Each row was made from one path, in order. Every step used is in the known rows, and no mark comes twice. Write each row's path.
Known rows:
guvit, vibi, dadupo: [ 0.351 -0.149  0.960 -1.296 -0.858 -0.307 -0.173 -0.285  3.922 -1.789
 -0.015 -0.707 -2.155  3.813 -0.220  0.065 -0.151  0.421 -0.780 -0.284
 -0.323  0.544  0.458 -0.701  1.666  1.742  0.003]
zuzad, muzo, golaz, guvit, vibi, dadupo, pinen: [ 1.400  0.153  0.809  1.521 -3.481 -0.332  0.036  0.843  3.155 -1.781
 -0.283 -0.220 -1.490  2.649  0.725 -0.244  0.209  0.031 -0.384  1.024
  0.346 -0.525 -0.867 -0.386  1.982 -0.225 -0.680]
tezog, muzo, zuzad, dadupo: [ 0.277 -0.717  0.429  1.877  1.042 -0.549  0.430 -0.001 -3.687  0.334
 -0.738  1.156  0.439 -0.353  0.904  0.402 -0.027  0.349 -0.617 -0.816
  1.516 -0.539 -0.077 -0.305 -0.953  0.700  0.208]
vuken, dadupo: [-0.597  1.313 -0.232  0.245 -1.183  0.519 -0.677 -0.055 -2.182  1.025
  1.278 -0.171  0.252  2.194 -0.682 -0.007 -0.049  0.978  0.128 -0.919
  1.365 -0.875  0.516 -0.531 -0.573 -1.068  0.492]
muzo, golaz: [ 0.754 -0.174 -0.481  0.552  0.315 -0.409 -0.182 -0.258 -1.122 -0.291
 -0.317  0.447 -0.608  1.921  1.635  0.221  0.196 -0.660 -0.216  1.327
 -1.592 -0.536 -0.373 -1.839 -0.063 -1.053 -0.163]
golaz, guvit, vibi, dadupo: [ 0.564 -0.594  0.939 -1.563 -1.799 -0.154  0.095 -0.450  3.537 -1.744
 -0.110 -0.429 -2.057  3.153 -0.462 -0.118  0.031 -0.003 -0.399  0.296
  0.503  0.467  0.243 -0.604  2.147  1.947  0.059]
rutul, golaz, dadupo, vibi: [ 1.331  0.906 -0.867  2.537 -0.042  1.266  0.125  0.135  0.738  1.012
 -0.282  0.728  1.829  2.089 -0.179  0.735  0.297 -0.470  0.903 -0.612
  2.740 -0.606 -0.067  1.403 -1.109 -2.851 -1.180]
tezog, muzo, golaz, rutul: [ 0.645 -0.737  0.237  1.136 -1.012  0.121  0.559 -0.107 -1.710 -0.462
 -0.732  0.580  0.219  0.864  0.999  0.535 -0.008 -0.491 -0.792  1.793
 -0.127  0.419  0.000  2.087  0.457  0.704  0.089]
zuzad, dadupo, pinen: [ 0.692  0.931  0.105  3.863 -0.597 -0.042  0.447  1.324 -2.741 -0.183
  0.016  0.963  0.871 -0.028 -0.163 -0.259 -0.062  0.827  0.501 -0.758
  1.505 -0.439 -0.353  0.135 -0.216 -1.492 -0.381]
vibi, guvit: [-0.054  0.092 -0.061 -3.528 -2.149 -0.459  0.038  0.048  2.528 -0.519
 -0.967 -1.140 -1.071 -0.915 -0.327 -0.136  0.152  0.594 -0.368  0.430
 -1.603  0.227  1.195 -0.027  0.462  1.578 -0.180]
dadupo, zuzad, muzo: [ 0.686  0.111  0.369  0.877 -2.981 -0.258 -0.158  0.448  2.688 -0.442
 -0.905  0.666  0.254 -0.674  0.195 -0.263  0.243 -1.076 -0.435  0.879
  1.366 -0.700 -0.974  0.669  0.010 -0.069 -0.258]
zuzad, dadupo: [ 0.515  0.476  0.232  2.091  0.129 -0.259  0.773  0.160 -2.357 -0.271
 -0.288  1.474  0.507  0.723 -0.244 -0.059 -0.141  0.301  0.301 -0.798
  1.661 -0.029  0.109 -0.094 -0.742 -0.223  0.086]
golaz, dadupo, zuzad, muzo: [ 1.043  0.588  0.242  1.262 -3.303  0.279  0.403  0.649  1.831  0.925
 -1.077  0.981  0.870  0.454 -0.239 -0.023  0.360 -1.248  0.101  0.675
  2.359 -0.538 -0.259  0.932 -0.157  0.597 -0.353]
vibi, dadupo: [ 0.402 -0.500  0.504 -0.910 -2.317  0.508 -0.126  0.253  2.799 -0.570
  0.040 -0.919 -1.483  3.711 -0.106  0.001  0.090  0.272 -0.304 -1.184
 -0.271 -0.219  0.365 -1.032  0.842  1.888 -0.210]
vuken, dadupo, golaz, guvit, vibi: [-0.110  0.764  0.380 -0.987 -0.285 -0.182 -0.437 -0.683 -0.775 -1.836
  1.026  0.530 -0.732  0.113  0.097 -0.478  0.043  0.600  0.174  0.858
  1.754  0.023 -0.063  0.119  1.422 -1.009 -0.102]
golaz, guvit, vibi: [ 0.196 -0.093  0.514 -0.634  0.664 -0.849  0.276 -0.788  0.752 -1.482
 -0.098  0.651 -0.677 -0.712 -0.429 -0.191 -0.065 -0.203 -0.178  1.808
  1.007  0.994 -0.049  0.529  1.495 -0.049  0.304]
golaz, guvit: [ 0.323 -0.690 -0.033 -0.116 -1.358  0.269  0.476 -0.174 -0.521  0.074
  0.000  0.529  0.153 -1.114 -0.413 -0.286  0.285 -0.514  0.491  0.801
  1.255  0.066 -0.271  0.039  0.766  0.274  0.008]
rutul, golaz: [ 0.719  0.425 -0.225  1.853  0.322  0.207 -0.593  0.450  2.100  0.173
  0.384  0.387 -0.867  1.963  1.370  0.033  0.360 -0.508 -0.100  0.999
 -0.298 -0.908 -1.001  2.067 -0.461 -0.856 -0.497]
rutul, golaz, guvit: [ 0.900 -0.375 -0.210  1.371 -1.025  0.395 -0.044  0.204  1.234  0.121
  0.241  0.863 -0.522  0.458  0.686 -0.243  0.552 -0.898  0.352  1.599
  1.005 -0.694 -1.084  1.789  0.418 -0.381 -0.342]
zuzad, muzo, golaz, dadupo, pinen: [ 1.502  1.228 -0.153  3.073 -2.117  0.349  0.464  1.319 -0.920  1.198
 -0.400  0.531  0.939  1.772  0.693  0.230  0.390 -0.282  0.580  0.490
  1.046 -0.832 -0.377  0.351 -0.111 -1.138 -0.707]
golaz, dadupo, zuzad: [ 0.618  0.147 -0.611  0.962 -0.818  0.946  0.169  0.637 -2.038  1.781
 -0.805  1.032  1.222  1.230 -1.022  0.083  0.352 -0.822  0.564  0.289
  1.557  0.089  0.658 -0.853  0.107  0.059 -0.310]
rutul, golaz, dadupo, zuzad, muzo: [ 1.439  0.840  0.130  2.197 -3.155  0.417  0.134  0.825  2.836  0.932
 -0.891  1.202  0.427  1.321  0.454  0.038  0.544 -1.538  0.028  1.111
  2.208 -0.984 -0.740  2.120 -0.467  0.098 -0.601]
tezog, muzo: [-0.546 -0.938  0.616 -1.205  0.756  0.158  0.006  0.577 -1.932 -0.769
 -0.172  0.990 -0.171 -1.346  0.280  0.226 -0.035  0.727 -0.882  0.188
  0.522  0.523  0.990  2.122 -0.145  0.574  0.128]

Write each row's path:
[ 0.640  0.520 -0.630 -2.434 -2.368  0.459  0.434 -0.047  1.988  0.265
 -1.375 -0.753  0.759 -0.298 -1.143  0.394  0.230  0.438  0.424 -0.635
  0.880  0.214  1.622  0.060 -0.370 -0.191 -0.839]  golaz, dadupo, vibi, guvit
[ 0.741  0.546  0.371  2.155 -1.944  0.740  0.727  0.121 -1.707 -0.963
 -0.101  0.538  0.961 -0.102  0.469 -0.125 -0.104  0.205  0.557 -0.245
  2.013 -0.049 -0.600  2.152  0.320  0.827 -0.528]  zuzad, dadupo, golaz, rutul
[ 0.922  0.101  1.022  0.061 -3.618 -0.421 -0.224  0.242  5.460 -1.525
 -0.923  0.217 -1.091  1.820  0.108 -0.248  0.146 -0.769 -0.892  0.736
  1.187 -0.436 -0.634  0.286  1.144  0.996 -0.312]  guvit, vibi, dadupo, zuzad, muzo
[ 1.295  0.717 -0.500 -1.933 -3.592 -0.043  0.459 -0.148  3.200 -0.047
 -1.734 -0.409  0.472  0.432 -0.052  0.475  0.370 -0.194  0.151  0.326
  0.601 -0.342  1.004 -0.093 -0.389 -0.652 -1.012]  zuzad, muzo, golaz, dadupo, vibi, guvit
[ 1.508 -0.280  0.118  0.792 -3.345 -0.323 -0.267  0.204  2.341 -0.895
 -0.976  0.506 -1.193  3.220  1.800  0.027  0.410 -1.368 -0.694  1.538
 -0.667 -1.290 -0.935 -1.874  0.383 -0.091 -0.532]  vibi, dadupo, zuzad, muzo, golaz
[ 0.800 -0.617  0.746  0.694 -1.678 -0.061 -0.157  1.066  0.454 -1.944
 -0.061  0.190 -1.495  2.086  0.721 -0.094  0.157  0.691 -0.670  0.968
 -0.083  0.022  0.104 -0.072  2.007 -0.191 -0.507]  tezog, muzo, golaz, guvit, vibi, dadupo, pinen
[ 0.731  0.024 -0.584 -2.730 -1.916  0.320  0.296  0.095  0.402 -0.261
 -1.564  0.066  0.429  0.098 -0.115  0.593  0.280  0.519 -0.142  0.156
  0.286  0.196  1.986  0.109 -0.507 -0.539 -0.835]  tezog, muzo, golaz, dadupo, vibi, guvit
[ 0.941 -0.662  0.704 -1.119 -1.639 -0.375 -0.001 -0.562  2.963 -1.812
 -0.188 -0.241 -2.361  4.103  0.370 -0.032  0.128 -0.272 -0.602  0.866
 -0.308  0.253  0.085 -1.594  2.045  1.331 -0.094]  muzo, golaz, guvit, vibi, dadupo
[ 1.003  0.819 -0.769 -1.481 -2.141  0.600  0.080  0.151  3.155  0.387
 -1.168 -0.552  0.387  0.682 -0.444  0.430  0.386  0.216  0.343 -0.089
  0.539 -0.278  1.137  1.077 -0.519 -0.718 -1.083]  rutul, golaz, dadupo, vibi, guvit
[-0.457  1.405 -0.178 -0.400 -1.270  1.109 -1.071  0.307 -2.468 -0.616
  1.671 -0.029 -0.037  0.962  0.817 -0.418  0.172  1.260  0.601 -1.290
  1.307 -1.375  0.036 -0.438 -0.284 -1.618 -0.573]  vuken, dadupo, golaz
[ 1.117 -0.275  0.960 -0.089 -4.309 -0.285  0.016  0.165  5.017 -1.606
 -1.008  0.398 -1.141  1.289 -0.116 -0.392  0.277 -1.047 -0.692  1.194
  1.786 -0.418 -0.708  0.185  1.531  1.303 -0.284]  golaz, guvit, vibi, dadupo, zuzad, muzo
[ 0.966 -0.238  0.704  0.256 -4.493  0.145 -0.202  0.592  4.586 -0.839
 -0.932  0.063 -0.765  1.643  0.156 -0.226  0.301 -0.900 -0.641  0.204
  1.175 -0.880 -0.732 -0.135  0.829  1.196 -0.457]  vibi, dadupo, zuzad, muzo
[ 0.830  0.132  0.268  2.588 -1.594  0.504  0.608 -0.221 -1.675 -0.243
 -0.274  0.014  1.034  0.002  1.151  0.042 -0.014 -0.035  0.316 -0.447
  1.599 -0.549 -1.129  0.983  0.371  1.282 -0.532]  muzo, zuzad, dadupo, golaz, rutul
[ 0.352 -0.692  0.527 -0.948  1.110 -1.047  0.120 -0.747 -0.973 -2.063
 -0.376  1.377 -1.126 -0.041  0.724  0.047  0.050 -0.301 -0.847  2.728
  0.122  0.812  0.228  0.373  1.334 -0.451  0.286]  tezog, muzo, golaz, guvit, vibi
[ 0.288  0.277  0.760 -1.691 -1.044  0.461 -0.681  0.101  2.512 -2.776
  0.548 -0.501 -1.916  2.276  1.254 -0.355  0.081  0.882 -0.135 -0.751
 -0.132 -0.339  0.015 -0.655  1.607  0.745 -0.980]  guvit, vibi, dadupo, golaz
[ 0.805  0.304 -0.361  2.532 -0.032  0.230  0.529 -0.234 -1.378 -0.880
 -0.504  1.198  1.906 -0.196 -0.566  0.315 -0.217  0.247  0.592 -1.551
  3.014 -0.307 -0.203 -0.424 -1.188 -3.288 -0.680]  zuzad, dadupo, vibi
[ 0.968  0.110  0.575 -0.233 -0.667 -1.401  0.277 -0.939  1.717 -1.872
 -0.539  1.020 -1.136  0.314  0.888 -0.047  0.117 -1.000 -0.505  2.894
  0.483  0.273 -0.726  0.177  1.290 -0.450  0.145]  zuzad, muzo, golaz, guvit, vibi
[ 0.513  0.248  0.002  1.434  0.254  0.171 -0.211  0.018 -2.662 -0.738
  0.162  0.545  0.267 -0.353  2.020 -0.202  0.210  0.505  0.419 -1.142
  1.112 -1.411 -0.988 -1.330 -0.299 -0.402 -0.820]  muzo, zuzad, dadupo, golaz
[ 0.606  0.160  0.813  0.134 -2.545  0.745  0.188 -0.207  2.425 -1.970
  0.098 -0.826 -0.739  2.151  0.586 -0.081 -0.104  0.223 -0.120  0.007
  0.836  0.321 -0.377  1.681  1.878  2.050 -0.557]  guvit, vibi, dadupo, golaz, rutul
[ 1.486 -0.113  0.864  0.925 -4.257 -0.191 -0.296  0.380  6.248 -1.447
 -0.766  0.672 -1.517  2.227  0.643 -0.335  0.456 -1.331 -0.739  1.666
  1.608 -0.916 -1.220  1.283  1.239  0.810 -0.538]  rutul, golaz, guvit, vibi, dadupo, zuzad, muzo
[ 1.602 -0.103  0.660  1.696 -3.835 -0.364  0.428 -0.386  3.364 -1.227
 -1.227 -0.022 -0.753  3.392  0.884  0.235  0.036 -1.396 -0.909  2.206
  0.318  0.027 -0.987  0.755  1.501  1.327 -0.107]  guvit, vibi, dadupo, zuzad, muzo, golaz, rutul
[ 0.627 -0.800  0.263 -1.393 -2.986  1.135 -0.059  0.251  0.648 -1.432
  0.493 -0.065 -0.987  0.497  0.711 -0.608  0.476  0.079  0.670 -0.376
  1.240 -0.676 -0.422 -0.723  1.689  1.021 -0.924]  vibi, dadupo, golaz, guvit
[ 0.226 -0.169  0.330  0.792  0.643  0.239 -0.178  0.295 -3.588 -1.105
  0.029  0.983  0.140 -0.915  2.201 -0.107  0.188  0.834 -0.022 -1.115
  1.301 -1.175 -0.480 -0.318 -0.398 -0.125 -0.834]  tezog, muzo, zuzad, dadupo, golaz
[ 1.253 -0.435  1.047 -0.972 -2.879 -0.584  0.113 -0.504  4.636 -2.190
 -0.479 -0.144 -2.395  3.955  0.710 -0.055  0.177 -0.590 -0.714  1.208
  0.294 -0.063 -0.369 -0.792  1.911  1.604 -0.132]  zuzad, muzo, golaz, guvit, vibi, dadupo
[ 0.275 -0.538  0.824 -0.275  0.977 -0.682  0.076 -0.569 -1.793 -2.264
 -0.142  1.330 -0.554 -1.426  1.125 -0.171  0.060  0.385 -0.421  0.997
  1.842  0.197 -0.261  0.579  1.257  0.112 -0.143]  tezog, muzo, zuzad, dadupo, golaz, guvit, vibi
[ 0.876 -0.096 -0.478  3.085  0.287 -0.010  0.242 -0.621 -1.450 -0.037
 -0.833  0.476  1.945 -0.104  0.263  0.612 -0.092 -0.003  0.295 -1.582
  2.531 -0.981 -0.840 -1.632 -1.348 -2.596 -0.682]  muzo, zuzad, dadupo, vibi
[ 0.754 -0.492 -0.033  0.856 -1.269  0.352  0.277 -0.146 -2.701 -0.536
  0.083  0.950  0.374 -1.273  1.230 -0.438  0.426 -0.110  0.793 -0.191
  2.156 -1.065 -1.101 -1.084  0.537  0.070 -0.727]  muzo, zuzad, dadupo, golaz, guvit
[ 1.091  0.124 -0.889  1.335 -0.612  0.638  0.057  0.485 -3.029  1.629
 -0.975  1.311  0.825  2.311  0.012  0.202  0.475 -1.242  0.365  1.152
  0.611 -0.247  0.380 -2.003  0.175 -0.663 -0.408]  muzo, golaz, dadupo, zuzad
[ 0.710  1.124 -0.256  2.591 -0.944  0.880  0.520  1.439 -2.144  1.576
 -0.069  0.208  1.308  0.741 -0.645  0.116  0.206  0.398  0.904 -0.464
  1.470 -0.132  0.273  0.627  0.176 -0.562 -0.543]  golaz, dadupo, pinen
[ 0.603  0.375 -0.366 -1.384 -2.026 -0.272  0.409 -0.120  1.375 -1.140
 -1.349 -0.147  0.427 -0.952 -0.733  0.101 -0.017  0.837  0.065 -0.889
  0.953 -0.012  1.087 -0.353 -0.528 -0.941 -0.691]  zuzad, dadupo, vibi, guvit
[ 1.041 -0.132  0.367  0.152 -0.978 -1.222  0.070 -0.710  1.347 -1.854
 -0.834  1.301 -0.913  0.240  0.704 -0.192  0.216 -1.217 -0.567  3.169
  0.563  0.150 -0.779 -0.534  1.548 -0.861  0.031]  dadupo, zuzad, muzo, golaz, guvit, vibi
[ 0.353 -0.103  0.389 -1.395 -2.114  1.112 -0.682  0.568  1.603 -1.884
  0.662 -0.699 -1.390  2.267  1.379 -0.416  0.272  0.762  0.239 -1.421
 -0.155 -0.872 -0.175 -0.888  1.012  0.878 -1.114]  vibi, dadupo, golaz
[ 0.289  0.942  0.239  1.048 -3.742  0.143 -0.484  0.424  1.410  0.265
 -0.093  0.548  0.379  0.719 -0.248 -0.249  0.213 -0.447 -0.367  0.252
  2.166 -1.257 -0.528  0.275 -0.321 -0.620 -0.041]  vuken, dadupo, zuzad, muzo
[ 1.581 -1.031  0.079  0.410 -4.276  0.030  0.217  0.037  1.685 -0.667
 -0.847  0.787 -1.032  1.884  1.027 -0.277  0.633 -1.620 -0.151  1.892
  0.711 -1.008 -0.976 -1.599  1.245  0.456 -0.449]  vibi, dadupo, zuzad, muzo, golaz, guvit
